Known rows, with every step that occurs:
K-Z-M: +0.74; -4.71; -1.47; -0.38; -3.38; -1.07; -5.68; +0.56; +2.76; +2.11; +2.01; -0.32; -1.70; +0.76; +2.29; +1.18; -4.15; -3.45; +1.20; +0.25; +0.09
A-D-N-J: +0.70; -5.56; +2.61; -0.49; -3.52; -1.58; +0.15; +6.48; -0.48; +2.67; -1.33; -2.11; +6.75; +1.48; +2.72; +1.03; -3.54; -2.66; +2.13; +1.91; -0.17
Z-M-W-D: +1.01; -3.80; +0.02; -2.64; -3.04; -0.88; -2.02; -1.26; -0.43; +3.63; -3.44; -0.23; -2.22; +0.29; +2.28; +0.95; -4.52; -4.48; +1.72; +4.14; -0.87
J-N-K-Z: +0.00; -3.43; -0.41; +1.46; -2.94; +0.50; -0.23; +0.07; +2.09; +0.21; +0.36; +0.71; -2.81; +0.47; +1.30; +0.52; -2.71; -2.45; +1.87; -4.40; +1.33
H-J-N-D: +1.78; -1.96; +2.52; +0.68; -3.09; -1.39; +2.50; +2.13; -0.10; +0.94; -0.66; -1.46; +0.30; +1.81; +2.28; +0.45; -0.57; -3.12; +2.34; -2.33; +1.34
J-N: +0.70; -0.15; +1.22; +0.87; -3.17; -0.97; +0.36; +1.56; -0.09; +1.53; -0.83; -1.52; -0.50; +0.63; +1.50; +0.92; -1.46; -1.84; +3.00; -1.35; +0.68
A-M-W-D: -0.07; -1.69; +1.31; -0.91; -3.52; -1.77; -0.45; +1.21; +2.40; +3.13; -1.91; -1.52; -1.33; -1.13; +2.58; -0.48; -4.11; -3.29; +1.21; +4.94; +0.02
H-J-N-K-Z-M: +1.25; -4.04; +0.28; +0.01; -2.89; -0.41; -0.94; -2.27; +2.35; +0.54; +1.89; +1.81; -4.81; +1.99; +1.83; +1.96; -2.15; -5.27; +1.49; -5.18; +1.21
H-J-N-K-Z-M-W-D-A: +3.05; -5.66; +1.78; -0.79; -3.18; +0.11; -0.37; -2.25; +0.05; +2.22; -0.77; +1.87; -5.60; +2.40; +2.51; +0.97; -2.70; -7.15; +0.46; -4.48; +0.50
H-J-N-K: +0.14; -2.46; +1.94; +0.58; -2.69; +0.70; +2.56; -0.96; +1.24; +0.59; +0.31; -0.03; -2.93; +1.54; +1.73; +1.18; -0.96; -3.76; +2.17; -4.50; +1.23
A-D-N-K-Z: -0.93; -7.61; -0.88; +0.91; -3.20; -0.39; -1.07; +3.11; +0.10; +1.68; +0.01; +0.42; +2.36; +0.95; +2.58; -0.07; -4.75; -1.51; +1.92; -0.34; -0.24
H-J-N: +1.38; -1.40; +2.67; +1.08; -3.06; -0.81; +1.35; +1.41; +0.78; +1.41; +0.70; -1.15; -0.59; +1.73; +1.95; +1.34; -0.25; -4.29; +2.29; -3.06; +1.10
K-N: -0.76; -2.58; +1.73; +0.04; -2.97; +1.25; -1.78; +2.52; +0.19; +1.73; -1.50; -0.53; +0.47; +0.38; +2.36; -0.27; -1.80; -1.03; +1.21; +1.21; -0.19
Z-M-W-D-N: +1.60; -3.07; +0.77; -2.48; -3.50; -1.50; -1.73; -1.73; -1.50; +4.17; -3.16; +0.82; -1.36; +0.49; +2.78; +1.03; -4.71; -5.14; +1.96; +3.39; -1.54
M-W-D-N-J: +1.96; -4.45; +4.04; -1.31; -3.59; +0.20; +1.37; +3.60; -0.42; +3.73; -3.69; -0.60; +3.48; -0.08; +2.79; +0.32; -3.85; -6.17; +0.78; +2.26; -0.46
H-J-N-D-A: +2.88; -2.51; +3.20; +0.55; -3.50; -1.19; +1.89; +1.59; -1.49; +1.77; -0.45; -2.45; -0.26; +2.79; +2.86; +0.08; -0.21; -2.96; +1.81; -3.21; +0.89
J-N-K: -0.62; -1.54; +0.36; +0.36; -2.79; +0.54; +1.87; -0.97; +0.53; +0.54; -1.20; -0.32; -2.81; +0.45; +1.22; +0.73; -2.20; -1.39; +2.80; -2.84; +0.93
W-D-A-M: +1.69; -1.00; +2.77; -0.95; -3.79; -0.79; -2.35; +1.38; +1.31; +3.97; -0.80; -3.00; -2.11; +0.81; +3.33; -1.38; -2.84; -0.94; +1.99; +2.95; -0.01

Rows:
+1.28; -4.47; -0.71; -0.73; -2.88; -0.27; -0.65; -2.14; +0.71; +1.42; -2.47; +2.62; -5.02; +0.35; +1.47; +0.91; -4.38; -4.95; +1.52; -2.09; +0.64 | J-N-K-Z-M-W-D
-1.08; -2.80; +0.99; +0.03; -3.35; +1.14; +0.65; -1.30; +0.48; +1.89; -0.04; +0.04; -0.45; +0.42; +2.60; +0.15; -3.56; -1.72; +2.27; -1.10; -0.67 | D-N-K
+2.05; -1.19; +1.44; -0.29; -4.09; -3.13; +1.32; +0.24; -1.25; +2.05; -2.49; -2.81; -1.06; +0.96; +2.72; -0.48; -2.44; -2.04; +1.38; +0.08; +0.21 | J-N-D-A-M-W
+0.51; -1.20; +1.61; -0.25; -4.17; -1.26; -2.68; +0.62; +1.91; +3.12; +1.62; -4.03; -1.50; +0.95; +3.21; -0.49; -2.58; -0.82; +1.32; +1.83; -0.34 | D-A-M
+2.21; -5.29; +0.05; -0.76; -3.68; -1.28; -4.05; +0.23; +0.74; +3.52; -0.73; +1.87; -1.06; +0.37; +2.88; +0.60; -5.20; -6.11; +0.70; +1.03; -0.85 | K-Z-M-W-D-N
+0.38; -1.13; +2.19; -0.93; -3.91; -2.47; -0.28; +0.88; +1.39; +3.58; -1.57; -0.45; -0.28; -0.87; +3.15; -0.39; -4.16; -3.91; +1.43; +4.15; -0.63 | A-M-W-D-N
+0.31; -3.85; +3.74; -0.88; -3.14; +1.52; -1.08; +4.42; +1.67; +1.55; -1.63; -1.13; +2.93; +0.66; +2.32; +0.72; -1.80; -2.77; +0.23; +0.53; +0.58 | K-N-J
+1.17; -4.20; +1.16; -0.41; -3.66; -0.02; -0.49; +2.37; -1.52; +2.58; -1.60; -4.27; +1.23; +1.60; +3.25; -1.59; -2.54; +0.11; +1.76; +1.25; -0.24 | N-D-A
+1.32; -2.66; +3.99; -0.52; -3.91; -0.11; -0.02; +3.42; +1.28; +2.69; +0.16; -1.73; +4.38; +0.82; +2.82; +1.22; -2.75; -3.99; +1.43; -0.23; -0.12 | D-N-J
+1.59; -4.71; +2.24; -0.70; -3.40; +0.87; -0.18; +1.92; -1.77; +4.18; -3.68; -2.25; -0.12; +0.48; +2.83; -1.10; -3.38; -3.86; +0.87; +2.67; -0.82 | M-W-D-A
+1.14; -5.56; +0.03; +0.01; -2.97; -0.58; +0.12; -2.65; +1.69; +0.78; +0.55; +2.12; -4.30; +1.51; +1.77; +2.13; -2.73; -7.26; +0.45; -4.63; +0.72 | H-J-N-K-Z-M-W
+0.62; -4.12; +0.16; -2.80; -3.22; -0.20; -0.67; -3.57; -0.83; +3.40; -3.40; +1.92; -3.13; +0.38; +2.60; +0.82; -5.40; -4.65; +1.80; +2.17; -1.35 | Z-M-W-D-N-K
+1.02; -7.54; -0.81; -1.67; -3.21; +1.48; -2.91; -2.21; +0.87; +2.69; -1.24; +0.88; -4.82; +0.96; +2.61; -0.23; -5.43; -4.40; +0.20; -0.43; -0.44 | N-K-Z-M-W-D-A
-0.06; -3.77; +0.91; -0.19; -3.78; -1.04; -0.90; -0.40; +3.16; +2.50; -0.41; +1.37; -2.20; -1.15; +3.01; -0.78; -5.27; -4.42; +0.44; +1.44; -0.12 | A-M-W-D-N-K-Z
+0.94; -2.25; +1.20; -0.86; -4.08; -1.82; -1.27; +1.44; +0.80; +2.50; -0.24; -4.45; -0.05; +1.11; +3.56; -1.57; -2.92; +0.45; +1.54; +2.63; +0.02 | N-D-A-M
-0.04; -7.31; -1.52; -1.44; -2.77; +1.07; -2.42; -1.86; +2.30; +2.00; -1.67; +1.82; -4.36; -0.05; +2.09; +0.22; -5.76; -4.53; +0.52; +0.44; -0.01 | N-K-Z-M-W-D
+0.47; -3.62; +1.77; -0.93; -3.88; -0.79; -0.81; +1.23; -1.17; +2.24; -3.03; -1.75; +0.11; +0.68; +3.57; -1.59; -2.71; -1.15; -0.32; +2.83; -0.68 | K-N-D-A-M-W
-1.36; -5.76; -0.14; -0.04; -3.04; -0.36; +0.81; +2.14; -1.31; +2.01; -1.41; -0.45; +2.39; +1.06; +2.50; +0.09; -4.23; -0.51; +2.85; +1.13; -0.68 | A-D-N-K
+0.51; -2.27; +2.00; -0.87; -3.84; -0.73; -1.98; +1.46; -0.42; +2.00; -1.75; -2.21; -0.30; +1.26; +3.71; -1.75; -2.15; +0.61; +0.59; +2.07; -0.21 | K-N-D-A-M
+1.22; -4.22; +0.55; -1.39; -3.29; +0.47; -2.74; -1.25; +1.16; +2.82; -0.74; +2.42; -3.13; +0.73; +2.91; +0.04; -5.01; -3.34; +2.20; -0.49; -0.34 | W-D-N-K-Z-M
+0.45; -6.24; +1.09; +0.20; -3.27; +1.23; +0.26; +1.12; +0.24; +2.81; -2.19; +1.85; -0.56; -0.45; +2.72; -0.81; -5.03; -5.32; +0.56; +0.10; -0.55 | M-W-D-N-K-Z
